Each row was made from one small tree. The marks that hang from a mark follow it in brackets, in alphabetical order. Every link used is in the known rows. Write each row's tree.
Known rows:
F{G{T{B{D}} Y}}: [ 0.79 -1.02  0.96 -2.49  4.46  0.50 -0.57 -3.28 -0.51  2.55  0.34 -0.51
 -2.45 -3.53  1.65 -1.24  1.55 -1.42  0.82  0.28]
G{D Y}: [-0.81  0.37  0.98 -3.77 -0.63  0.15  1.14 -0.11 -2.82 -0.17  0.75  1.85
 -1.25 -0.13  2.25  1.72  0.35  0.72  2.08  0.10]
B{D W{G{T Y}}}: [-1.29 -0.11 -0.44  1.68 -1.75  1.41  2.10 -1.62 -2.13 -0.97  0.58 -2.72
 -2.22  0.60  4.63  0.63 -0.46  0.93 -1.48  1.60]
W{G{D F T Y}}: [ 0.52  1.34 -0.59 -1.04  0.22 -0.49 -1.67 -1.31 -0.01  0.88  1.03 -3.10
  1.83 -0.45  1.01  0.44 -2.18  0.47  1.40 -0.83]
G{F W Y}: [-0.79  2.59 -0.30 -2.89 -0.22  2.08  0.07 -0.17  0.53  1.90  1.81 -2.25
 -0.28  0.58 -1.50  0.86  0.65  0.28 -1.95  0.02]
G{D F T}: [ 0.07 -1.05 -0.53  0.33  1.92 -1.42 -2.06  0.58 -0.53  0.13 -1.65 -0.72
  3.17  0.71 -0.75 -0.81 -3.33  1.55  3.32 -0.48]
Y{G{F W}}: [-0.34  2.54  0.64  1.81 -1.14  1.43 -0.35  1.02  1.80  2.00 -0.28 -0.41
  0.66 -0.15 -3.74 -0.68  1.29  0.35 -1.92 -0.20]
W{G{F T Y}}: [ 0.66  1.75 -1.26 -2.03  1.00  0.16 -1.96 -0.97  1.26  2.30  1.35 -4.04
  0.26  0.85  0.10  0.73 -1.47 -0.18 -0.25 -0.54]
D{G{F}}: [-0.58 -0.57 -0.16 -0.69 -2.38 -0.87 -0.26  2.78  1.44 -0.23 -0.72  1.05
 -0.19  4.29 -2.52  1.38  0.40 -1.15  0.49 -1.01]
D{G}: [-0.30 -1.43  0.37 -0.97 -3.28 -1.43  0.47  3.13  0.22 -1.49 -0.79  3.83
 -1.18  3.28 -0.78  2.32  1.29 -1.53  1.13 -0.40]
T{G{W Y}}: [ 0.47  0.48  0.92 -5.41 -2.53  0.65  1.96 -0.67  1.14  1.77  3.10  1.31
 -2.38 -0.61 -0.32  1.00  1.38  0.31 -2.32  0.30]
B{D{G{T}} W}: [-1.07 -2.75 -0.55  3.82 -3.34 -0.44  2.58  1.26 -1.44 -2.83 -1.85  0.97
 -1.95  2.79  3.07  0.40 -0.80  0.20 -0.16  1.53]
G{D F T W Y}: [ 0.50  1.40 -0.75 -0.68  0.55  0.36 -1.01 -1.19 -0.19  0.77  0.71 -2.27
  2.21 -1.84  0.52 -0.27 -2.63  1.12  0.82  0.18]
Y{G{D F T W}}: [ 0.98  1.55  0.13  3.95 -0.38 -0.15 -1.31  0.04  1.17  0.98 -1.31 -0.42
  2.74 -2.35 -1.65 -1.88 -1.62  0.87  0.31 -0.10]
T{G{F}}: [-0.24 -0.78  0.65 -4.29 -0.46 -0.43  0.37  0.72  2.06  2.33  1.01  0.09
 -0.30  2.92 -3.39 -0.36 -0.14  1.07 -0.69 -0.69]
B{D{G} W}: [-2.36 -2.26  0.45  3.02 -5.06  0.49  3.83  1.81 -2.09 -3.30 -1.33  1.91
 -2.55  3.55  2.16  1.19  1.01  0.15 -0.97  1.18]
F{G{D Y}}: [-0.55  0.35  1.94 -3.07 -0.36  0.74  0.35 -1.12 -1.55  1.85  1.77  0.91
  0.20 -2.35  0.97  0.06  1.21  0.30  1.35 -0.98]
T{B{W}}: [-0.58 -0.78 -0.86  0.63  2.71 -0.03  1.40  1.13 -1.20 -3.82 -0.20  2.34
 -1.12  1.16  0.81  0.47  1.62 -0.72 -0.95  0.26]
W{G{T}}: [ 0.48 -0.94 -0.38  0.01 -0.43 -1.34 -2.39  0.90  0.17 -0.17 -0.11  0.15
  1.69  0.49  0.09  1.14 -0.74 -0.06  1.42 -0.37]
B{W}: [-1.71 -0.37 -0.65  0.96 -0.87  0.55  1.79  2.17 -1.71 -2.42  0.26  0.92
 -0.29  3.01  0.99  1.04  0.11  1.01 -1.15  0.63]
B{D W}: [-2.94 -1.76  0.65  1.83 -2.13  1.47  3.01  0.81 -3.32 -2.01 -1.04  0.50
 -1.80  2.46  2.16  0.53  0.75  1.70 -0.74  1.44]
D{G{F T W Y}}: [ 1.22  1.09 -1.55 -0.52 -1.86 -0.39 -0.58  0.51  2.46  0.73  0.51 -1.35
 -0.69  1.04 -0.43  0.97 -1.11 -1.57 -0.83  0.01]
D{G{F Y}}: [-0.23  1.01 -0.42 -3.17 -2.00  0.10  0.66  1.25  1.37  1.00  0.63 -0.42
 -2.67  3.74 -0.89  1.92  0.57 -1.65 -0.46 -0.60]
Y{G}: [-0.18  1.19  1.06 -0.01 -0.74  0.24  0.26  1.51  0.02  1.47 -0.94  2.31
 -1.90  0.73 -1.27  0.31  1.79 -0.22 -0.04  0.22]

Which tree is each row?
[ 2.18 -1.83 -0.94  1.72 -0.32 -2.34 -0.92  1.38  1.60 -2.98 -1.20  3.72
  0.19 -0.76 -0.36  0.77  0.76 -2.70  0.61 -0.11]
D{G{T{B} W}}
[ 1.01  0.32 -1.05 -0.83  4.76  0.51  0.16 -2.15  0.27  0.68  1.65 -1.17
 -1.39 -2.45  2.33 -1.15  0.55 -1.39 -1.41  0.07]
F{G{T{B{W}} Y}}
[-1.11 -0.71  1.58 -1.04 -5.14  0.83  2.54  0.19 -1.27 -0.38 -0.07  1.88
 -3.44  0.39  1.53  1.97  2.47 -0.90 -0.49  1.03]
B{D{G{W Y}}}
[ 1.76  1.15 -0.84  1.31  5.23 -0.47 -1.84 -0.31  2.38  1.69 -1.95 -0.41
 -0.78 -0.55 -2.16 -1.87  0.04 -1.30  0.16 -0.27]
Y{G{F T{B}}}
[ 0.87  0.36  0.83 -0.58 -0.33  0.20 -0.90 -1.83 -0.68  1.48  1.75 -0.06
  2.21 -4.96  1.34 -0.77 -0.54  0.39  0.79 -0.23]
F{G{D T W Y}}
[-0.27  2.14  1.30  2.72 -2.22  0.82 -0.09  0.70  0.44  0.56 -0.67  0.69
  2.11 -1.50 -2.60 -1.15  0.43  0.95 -0.43 -0.58]
Y{G{D F W}}
[ 0.69  1.50 -0.62  1.20  2.21 -0.16 -1.68  0.43  2.00  2.96 -1.65 -1.38
 -0.17  0.94 -2.10 -1.45 -1.11  0.02  0.17  0.08]
Y{G{F T}}
[ 0.26 -0.31 -0.30  1.36 -0.24 -1.41 -2.57  0.20  0.16 -0.38 -0.38 -1.58
  4.29 -0.01 -0.68 -0.24 -2.46  0.99  2.36 -1.25]
W{G{D F T}}
[-1.56 -1.57 -0.33  3.81 -2.20  0.49  1.26 -0.15 -2.06 -2.02 -0.66 -1.44
 -0.03  0.96  3.15  0.16 -0.67  1.30 -0.57  1.28]
B{D W{G{T}}}
[ 0.26  0.12 -0.96  0.31  0.73 -0.77 -3.03  0.58  1.35  0.95 -0.13 -2.64
  2.73  1.42 -1.74  0.20 -1.61  0.23  0.77 -0.88]
W{G{F T}}
[ 0.69  0.32  0.21 -3.10  2.48  0.32 -1.40 -1.38  0.30  3.58  1.46 -1.15
 -0.80 -1.64  0.82 -0.23  0.01 -0.52  0.42 -0.12]
F{G{T Y}}
[ 0.89 -1.45 -0.72  1.62  4.29 -0.48 -0.78 -0.70  0.40 -0.74  0.25  0.20
  1.12 -1.88  0.45 -1.73  0.31 -0.95 -0.38 -0.38]
F{G{T{B{W}}}}
[ 0.95 -0.46 -0.09 -1.32  2.87  0.53  0.22 -2.63 -1.13 -0.17 -0.15  0.21
 -2.63 -3.37  2.53 -0.05  1.02 -1.13  0.07  1.61]
G{T{B{D}} W Y}
[ 1.40 -0.06  0.75  3.23  1.65  0.09 -0.06 -1.07  0.30  0.11 -2.20  1.89
 -1.54 -3.73  0.01 -1.66  1.69 -1.03 -0.20  1.22]
Y{G{T{B{D}} W}}
[ 0.62 -2.07  0.43  0.62  1.69 -1.20 -1.36 -1.07 -0.62 -1.27 -1.35  0.69
 -0.03 -1.54  1.17  0.08  0.95 -1.01  1.78 -0.01]
W{G{T{B{D}}}}
[ 0.58 -0.43 -2.61  1.74  5.49 -0.53 -0.90  0.06  0.99 -1.75 -0.99 -1.81
  0.79  1.62 -0.37 -1.22 -1.72 -0.32 -0.36  0.04]
G{F T{B{W}}}
[ 1.47 -0.55  0.64 -6.77  2.53 -0.42  1.94 -1.68  1.19  0.93  2.04  2.44
 -4.42 -0.38  0.33  0.51  2.33 -1.53 -1.12 -0.15]
T{B G{Y}}
[ 0.22 -0.52 -0.49  2.01  0.14 -0.85 -2.13  0.48 -0.04 -0.61 -0.91 -0.62
  4.94 -1.26 -1.37 -1.01 -3.01  1.53  2.00 -0.23]
G{D F T W}
[ 0.54 -1.34 -0.33  1.60  3.37  0.17 -1.65 -1.27  0.46 -0.37 -1.80 -1.32
  1.25 -1.68 -1.53 -1.66 -0.16 -0.13  0.55  0.55]
G{F T{B{D}} W}
[ 0.34  0.22 -1.26  0.81  1.24 -0.17 -2.46  0.86  1.33  0.78 -0.48 -1.88
  3.14  0.43 -2.67 -0.53 -2.00  0.69  0.15  0.17]
G{F T W}
[ 0.18  0.92  1.16 -4.08 -2.52  0.56  1.69 -1.31  1.14  1.57  2.78 -0.34
  0.28 -1.04 -1.29 -0.44 -0.41  1.46 -1.37 -0.53]
T{G{D F W Y}}
[-2.69 -1.02  0.88  2.89 -3.88  1.39  2.46  0.40 -2.60 -2.44 -0.06 -0.52
 -0.43  1.58  2.35  0.80  1.20  1.47 -1.54  0.83]
B{D W{G}}
[-0.48  1.58  1.15  1.37 -0.62  0.17  0.00  0.83  0.02  1.27 -1.31  0.63
  0.79  0.18 -2.09 -0.92  0.14  0.85  0.91 -0.75]
Y{G{D F}}
[-0.11 -0.23 -0.69  1.70  1.18 -0.03  0.98  0.59 -0.77 -4.24  0.59  1.36
  0.00  0.46  0.99  0.80  1.94 -1.10 -1.68 -0.51]
T{B{W{G}}}
[-0.02  1.13  1.73  2.73 -3.16  0.22  0.75  1.03 -0.87 -0.52 -0.68  3.44
  1.13 -2.62 -0.80 -0.22  1.35  0.71  0.21  0.04]
Y{G{D W}}
[ 0.33 -1.20 -0.07 -0.44  1.57 -0.67  2.55 -0.61  0.94 -2.79  0.91  0.97
  0.46  0.53 -0.76 -1.85 -0.40  0.73 -1.43 -0.87]
T{B{W} G{D F}}
[-0.73  1.87  0.54 -1.96 -1.63  0.52 -0.39 -0.62 -0.66  0.60  1.59 -1.99
  1.09  0.14  0.22  1.19 -0.14  0.53  0.58 -1.37]
W{G{D F Y}}
